(in the rows, 128 means zero)
Known rows, with every step that occurs:
lumit > ligi > mozure > mive > daza: [ 77 132 144 123 150 151 149 113 129 139 123 141 130 131 182 191  87 155
  97 119 124 125 117 128  94 114  76 123 165 113 132  60 141 108 150 120
 115 123 163 122 157 116 114 157 148 134  57 131 136 134 129 161 132]
mosi > daza > rikomuz: [149 156  99 176 142 148 122 134 155 157 127 156 122 112 135 157 118 129
 129 138 114 126 117 128 128 145 124 117 120 123 135 117 124 144 135 137
 135 129 124 123 145 145 120 113 128 131 110 148 125 130 139 124  87]
dimip > daza > mosi: [116 134  90 182 146 148 130 140 115 159 109 159 123 127 124 156 117 163
 130 128 155 122 124 150 132 155 147 130 125 114 128 167 106 136 139 112
 130 127 131 143  70 130 129 123 115 135  97 137 132 111 116 119 132]
mive > daza > mosi: [131 122 133 210 177 200 164 120 125 171  93 147 122 118 140 168 120 122
 136 125 154 121 110 130 120 151 143 124 132 123 128 110 142 112 128 137
 138 118 138 133 139 130 117 113 123 132  89 132 132 120 107 131 137]
ligi > mozure > mosi > daza > rikomuz: [154 153 119 230 154 185 129 144 139 138 122 154 126 131 165 189 132 152
 119 129 135 124 141 114 112 145  99 125 124 100 141 116 133 160 122 126
 113 128 106 125 153 143 108 110 127 140  84 147 114 138 138 176  96]
lumit > ligi > mozure > dimip > daza: [117 145  87 124 116 103 111 183 130 127 137 151 127 145 174 193  81 194
 103 115 160 113 145 105  89 119 103 135 150 127 124 124 103 136 119  24
 114 146 150 128  85 132 137 155 133 131  84 135 132 125 132 146 148]
rakop > mozure > mive > daza > ligi: [ 82 123 149 171 174 172 140 107 148 151 108 140 122 153 182 142  78 108
 108 137 124 127  70 139 157 107  65 115 158 131 136  63 168 139 150 125
 130 122  72 120 107 145 108 171 137 164  89 124 134 124 129  49 135]
dimip > mozure > ligi: [136 121 137 121 134 143 130 149 116 115 129 126 129 137 130 164 121  85
 110 114 139 128 165 138 122 137 106 134 148 132 124 125 147 132 119  83
 124 125 119 144 124 109 141 120 170 131 124 125 130 147 133  53 148]
mozure > mive: [ 80 142 129 110 122 121 128 111 135 111 127 121 134 136 128 118 143 133
 120 135 130 143 123 126 143 119  98 123 138 125 137 118 131 132 161 120
 119 122 133 130 132 119 110 152 150 133 108 120 128 136 125 106 114]
ligi > daza > mosi: [128 128 104 178 146 180 140 127 106 146 121 162 116 117 146 171 141  71
 125 142 169 116 155 128 116 149 142 123 136 116 132 134 119 134 133 138
 119 130 104 134 157 132 126 139 123 134 104 133 125 116 108 173 130]
dimip > mozure: [130 114 149 121 135 149 130 145 121 132 124 133 127 137 145 128 131  79
 119 127 132 131 121 132 129 143 119 135 132 122 129 132 128 124 123  99
 117 123 121 145 127 122 137 130 158 136 118 124 132 137 130  99 151]
lumit > ligi > mozure > dimip: [134 132 118 131 122 130 120 168 141 120 134 124 130 143 170 189  90 150
 102 119 171 112 142  84  87 122  99 137 151 128 124 103 121 144 119  54
 107 150 155 114 132 139 123 154 136 124  99 126 124 143 132 150 134]
mive > mozure > rikomuz > daza: [149 104 137 149 163 100 116 105 143 118 143 132 103 144 141 181  84 118
 107  82 125 143 139 157 127 130 137 132 136 127 138  79 114  97 109 133
 122 103 130 110 141  99 111 133 129 146  96 146 141 118 122 128 121]
daza > ligi: [133 125 119 133 125 145 117 132 119 139 126 126 125 126 123 140 128 103
 128 140 137 119  96 118 141 125 124 122 140 131 124 126 138 140 126 127
 129 138  73 127  95 154 126 132 124 119 134 126 131 132 131  94 126]
daza > mosi: [137 125 123 193 148 177 136 125 122 148 106 132 125 127 126 149 129 116
 136 132 164 122 120 125 128 154 143 130 125 116 127 147 121 140 136 133
 123 128 135 132 118 128 108 118 119 127 109 127 127 126 113 125 120]
mive > daza: [121 123 131 148 152 156 155 123 128 150 116 142 125 123 143 152 119 135
 130 119 119 124 117 130 122 121 128 123 133 135 130  93 152 101 120 127
 144 116 128 130 153 125 135 123 134 131 112 133 137 119 122 136 142]
rikomuz > daza > mosi: [161 111 118 200 148 156 120 124 103 159 119 162 103 126 112 146 118 106
 132 100 150 123 127 129 128 153 145 132 122 125 135 136 100 137 143 140
 119 142 136 122 127 122 102  99 115 133  97 141 141 122 110 158 153]
rikomuz > daza > mosi > mozure > dimip: [164 115 154 239 149 173 129 162 112 152 126 163 118 166 145 141  97 114
 120 103 201 121 131  78 128 149 104 138 127 144 145 129 100 166 137  66
 109 174 135  89 113 145  98 133 104 139  89 140 140 119 114 116 174]
lumit > ligi > daza: [116 128  95 111 122 125 127 135 121 123 149 161 117 112 151 186  87  87
 106 136 133 111 158 131  75 117 126 120 156 123 128 103 114 122 123 136
 113 151 152 129 182 127 134 146 131 128  95 145 140 120 130 146 131]
lumit > ligi > daza > mosi > mozure: [127 121 129 202 154 192 145 142 108 151 132 177 126 144 180 187  57  75
  98 140 180 101 148 122  76 140 111 125 150 110 139 114 108 156 130 147
 102 174 159 105 151 142 115 160  95 133  62 140 137 115 126 137 144]
mive > mozure > ligi > daza > rikomuz: [127 146 111 132 174 153 130 130 148 126 118 121 117 127 164 242  84  88
  94 149 133 119 201 151 125 135 128 111 158 120 126  73 145 100  98 131
 134  96  99 120 148 127 142 131 129 138 107 141 114 119 120 119  99]
mozure > mive > daza: [ 73 137 142 132 152 150 154 108 134 137 115 135 132 128 139 142 134 142
 122 126 123 143 113 130 137 116  99 117 144 135 140  86 152 104 152 120
 134 111 131 128 154 117 118 146 157 137  87 131 135 124 118 112 125]
ligi > mozure > dimip > daza > rikomuz: [127 156 111 143 137 146 126 177 152 148 103 142 134 148 162 184 128 203
 109 137 150 126 152  98 140 141  96 125 135 123 121 133 124 133 121  36
 126 110 116 129  63 147 140 135 134 127 107 138 114 124 118 168 100]
lumit > ligi > mozure > mive > daza > mosi: [ 84 134 137 190 171 199 159 111 128 158  99 148 128 130 177 211  90 140
 106 123 166 122 112 129  92 139  94 123 162 102 130  80 133 122 158 123
 110 124 171 124 148 121  98 153 135 134  37 128 136 136 116 159 125]
rikomuz > daza > ligi: [156 112 114 140 125 124  98 126  97 148 140 157 103 121 110 140 120  88
 130 108 121 119  97 120 142 120 128 124 139 140 131 116 117 136 132 128
 120 149  71 120 107 147 116 109 117 124 128 141 151 130 123 131 157]
rakop > mozure > mosi > daza: [144 129 108 252 161 148 118 140 138 120 145 166 117 156 185 132  73 131
 121 121 137 120 119 139 113 123  95 129 119 114 147 115 130 183 119 129
 110 161 106 118 159 134  99 137 122 184  88 146 125 127 148  71 149]
ligi > mozure: [132 127 145 120 129 136 123 129 116 130 127 132 129 134 170 140 136 135
 111 125 134 123 139 127 128 129 104 133 133 114 127 111 138 131 124 133
 113 125 105 124 122 123 135 140 119 131 123 125 124 133 126 209 141]
rikomuz > daza: [151 117 122 137 125 108 110 128 112 139 143 158 107 122 115 129 115 115
 130  98 116 129 131 128 126 130 133 129 128 136 136 118 108 124 135 134
 124 138 129 121 140 118 115 108 123 134 120 143 143 119 119 164 160]
lumit > ligi: [125 127 113 126 123 120 124 136 135 127 135 132 123 126 129 166  72 129
 116 122 132 116 123 131  87 124 130 130 145 121 125 117 109 129 128 128
 120 144 182 126 136 128 117 126 129 121 103 134 137 131 137  99 119]

Rows:
[140 139  92 222 134 140 120 142 125 118 149 156 122 123 134 149 130 133
 134 121 139 127 130 120 106 134 129 131 117 122 146 133 118 159 122 120
 119 157 107 123 174 135 107 117 137 146  95 147 128 134 139  97 140]
mozure > mosi > daza
[130 119 140 223 164 162 137 133 148 107 121 136 129 168 172 135  74 143
 117 128 141 123 130 133 124 118  97 135 129 113 135 122 139 165 110 128
 107 140 124 122 127 125  97 139 121 173 103 126 118 130 131  74 135]
rakop > mozure > mosi
[148 136  88 223 130 157 110 141 111 127 152 152 119 121 124 164 133 105
 133 130 144 116  98 114 121 129 129 125 133 123 141 131 127 168 120 118
 117 162  50 123 143 156 111 120 129 138 101 144 136 135 141  68 131]
mozure > mosi > daza > ligi
[167 118 128 146 123 135  92 162  97 139 142 147 108 142 147 162 140 108
 113 105 164 116 117  76 140 119  99 134 147 145 128 104 121 149 125  59
 109 154  42 105 103 161 122 136 126 129 124 138 138 137 119 183 172]
rikomuz > daza > ligi > mozure > dimip
[155 104 131 152 158 112 102 106 132 127 139 128 100 145 129 188  86  96
 105  97 131 137 106 146 142 128 134 123 147 131 132  77 118 106 106 132
 128 112  69 110 106 123 108 133 121 140 104 145 145 128 124  99 115]
mive > mozure > rikomuz > daza > ligi
[147 138 108 214 136 148 115 145 108 123 151 157 123 134 174 163 145 143
 119 117 143 120 142 120 107 131 109 134 123 108 148 121 124 161 121 122
 103 152  87 117 171 130 116 129 127 153  88 145 124 139 138 183 151]
ligi > mozure > mosi > daza
[147 136  85 163 121 128  96 133 112 152 152 153 115 109 132 139 133  89
 132 130 130 117  88 125 135 124 126 119 131 133 136 118 125 157 132 126
 130 158  51 123 130 162 131 131 121 130 118 142 138 130 146  97 139]
mosi > daza > ligi
[154 104 179 172 139 125 133 120 128 124 149 166 120 162 136 129  93 129
 108  79 134 144 149 129 120 127  85 129 131 131 147  98 119 146 131 129
 115 143 136  90 135 109 109 141 114 134 102 152 148 122 130 130 120]
mosi > mozure > rikomuz > daza
[133 125 135 158 154 128 123 135 148 112 126 127 125 158 171 150  57 132
 111 117 132 120 163 154 128 112  89 128 143 129 126  98 159 163 127 121
 127 139 119 120 111 120 121 143 123 161 127 129 119 129 137  57 138]
rakop > mozure > ligi
[141 113 175 227 164 192 162 118 147 136 111 147 139 162 142 152 102 129
 111 116 176 134 138 130 124 153  98 128 130 113 138 127 134 160 133 134
 119 131 146 103 111 119  97 155 112 130  89 131 127 128 128  81  85]
daza > mosi > mozure > rikomuz
[ 85 122 151 132 155 189 144 122 121 150 110 140 129 129 146 156 142  65
 111 138 129 134  76 122 154 128  86 120 160 131 132  89 158 111 145  84
 124 112  67 145 119 137 128 153 183 136  85 121 142 134 125  46 148]
dimip > mozure > mive > daza > ligi
[164 105 147 205 155 163 129 112 118 144 117 167 108 137 141 183 132 130
 115  80 158 136 155 134 116 153 111 130 134 108 133 109 120 137 137 136
 106 114 120 118 132  96  99 122 125 132  90 145 135 136 109 217 107]
ligi > mozure > rikomuz > daza > mosi
[ 80 149 150 152 168 188 167 105 166 152  90 134 135 125 132 177 124 147
 120 142 113 147 115 122 142 132  95 108 145 124 133  82 155 102 154 123
 143  88 149 133 141 136 113 129 156 126  83 132 126 124 117 106  72]
mozure > mive > daza > rikomuz
[129 121 125 190 168 147 130 130 137 108 127 101 123 151 157 181  93 133
 115 132 145 122 128 134 123 139 149 132 135 113 135 116 125 116  90 125
 109 114 122 117 136 125 109 128 124 154  91 126 124 128 124  90 143]
mive > mozure > mosi
[125 144 119 133 140 171 141 130 140 141 116 153 127 113 142 176 133  90
 116 153 124 125 166 123 123 139 124 111 143 120 128 114 133 122 124 140
 131 107 111 132 158 142 137 126 134 123 117 139 120 120 119 176  83]
ligi > daza > rikomuz
[147 130 115 167 128 136 107 125 125 135 154 157 119 126 158 172 143 118
 111 111 142 132 114 131 123 122  91 122 136 117 135  92 144 157 129 124
 119 137  34 118 131 137 127 158 132 129 109 145 132 143 147 151  96]
mosi > daza > ligi > mozure > rikomuz
[117 134  91 126 120 116 107 146 109 149 132 152 121 131 120 147 121 145
 126 134 121 121  98 140 148 123 128 125 136 132 121 146 116 133 128  99
 135 138  64 137  49 148 143 134 120 126 124 136 142 115 131  90 137]
dimip > daza > ligi
[139 122 165 246 179 221 172 157 137 165  99 147 134 166 171 165 102 131
 120 127 202 115 117  79 126 145 107 132 133 143 136 107 144 145 121  61
 131 151 137  96 128 155 113 150 118 137  79 130 132 110 111  86 157]
mive > daza > mosi > mozure > dimip
[142 125 138 190 140 183 124 141 106 120 127 124 133 145 155 171 146 122
 117 136 156 115 120 105 128 126 102 130 145 109 122 125 145 154 108 118
 100 137  51 124 101 147 112 130 122 133 111 124 127 145 128 147 133]
daza > ligi > mozure > mosi
[134 132 162 164 130 145 137 165 138 122 133 128 141 169 163 122 109 136
 113 129 178 125 136  77 134 125  90 135 131 146 138 123 131 163 120  55
 120 161 129  94 113 149 124 164 121 133 116 126 126 121 135  84 153]
mosi > mozure > dimip
[117 141  91 134 151  94 108 166 144 124 129 116 120 158 162 174  90 174
 111 129 155 125 129 123 142 129 144 134 132 142 127 123 108 106  98  32
 132 117 113 121  74 139 146 152 132 151 102 133 125 105 125  84 164]
mive > mozure > dimip > daza
[ 91 137 146 111 127 146 117 116 115 127 128 118 132 135 162 143 156 117
 108 143 143 131 102 116 156 120  75 123 155 115 130 104 144 142 154 120
 106 128  51 122  89 141 115 166 136 128 108 117 128 143 131 154 121]
daza > ligi > mozure > mive
[128 136 142 168 170 192 165 123 161 169  89 139 129 121 135 179 114 143
 127 134 113 126 117 124 129 140 120 113 138 126 124  93 155 100 121 132
 150  93 145 133 138 143 128 105 135 122 105 141 125 119 120 127  87]
mive > daza > rikomuz
[123 138 104 129 139 161 138 135 148 139 119 160 119 110 141 219  79  92
 105 149 129 114 157 124  83 132 119 110 154 114 123  98 120 124 125 141
 120 125 167 133 165 139 127 127 134 118  92 144 129 125 128 147  75]
lumit > ligi > daza > rikomuz
[ 73 143 131 194 150 160 138 132 116 151 115 161 135 171 155 131 104 167
 110 141 168 134 119 141 149 146  84 125 136 116 142 148 105 159 169 105
 113 145 138 114  58 128 104 166 111 147  64 128 134 106 124  88 140]
dimip > daza > mosi > mozure > mive
[ 76 131 157 166 181 156 153 106 158 139 111 145 128 157 192 125  73 138
 109 131 120 138 104 147 145 108  67 121 145 127 138  64 161 129 151 129
 128 114 127 123 141 119 109 170 142 171  83 126 130 116 126  83 140]
rakop > mozure > mive > daza
[123 134 100 170 143 123 102 172 142 136 125 150 118 170 172 144  69 153
 112 135 162 115  95 116 157 112  93 129 143 142 124 129 130 168 118  35
 130 147  57 124  39 166 130 168 125 163 120 132 126 118 136  31 156]
rakop > mozure > dimip > daza > ligi
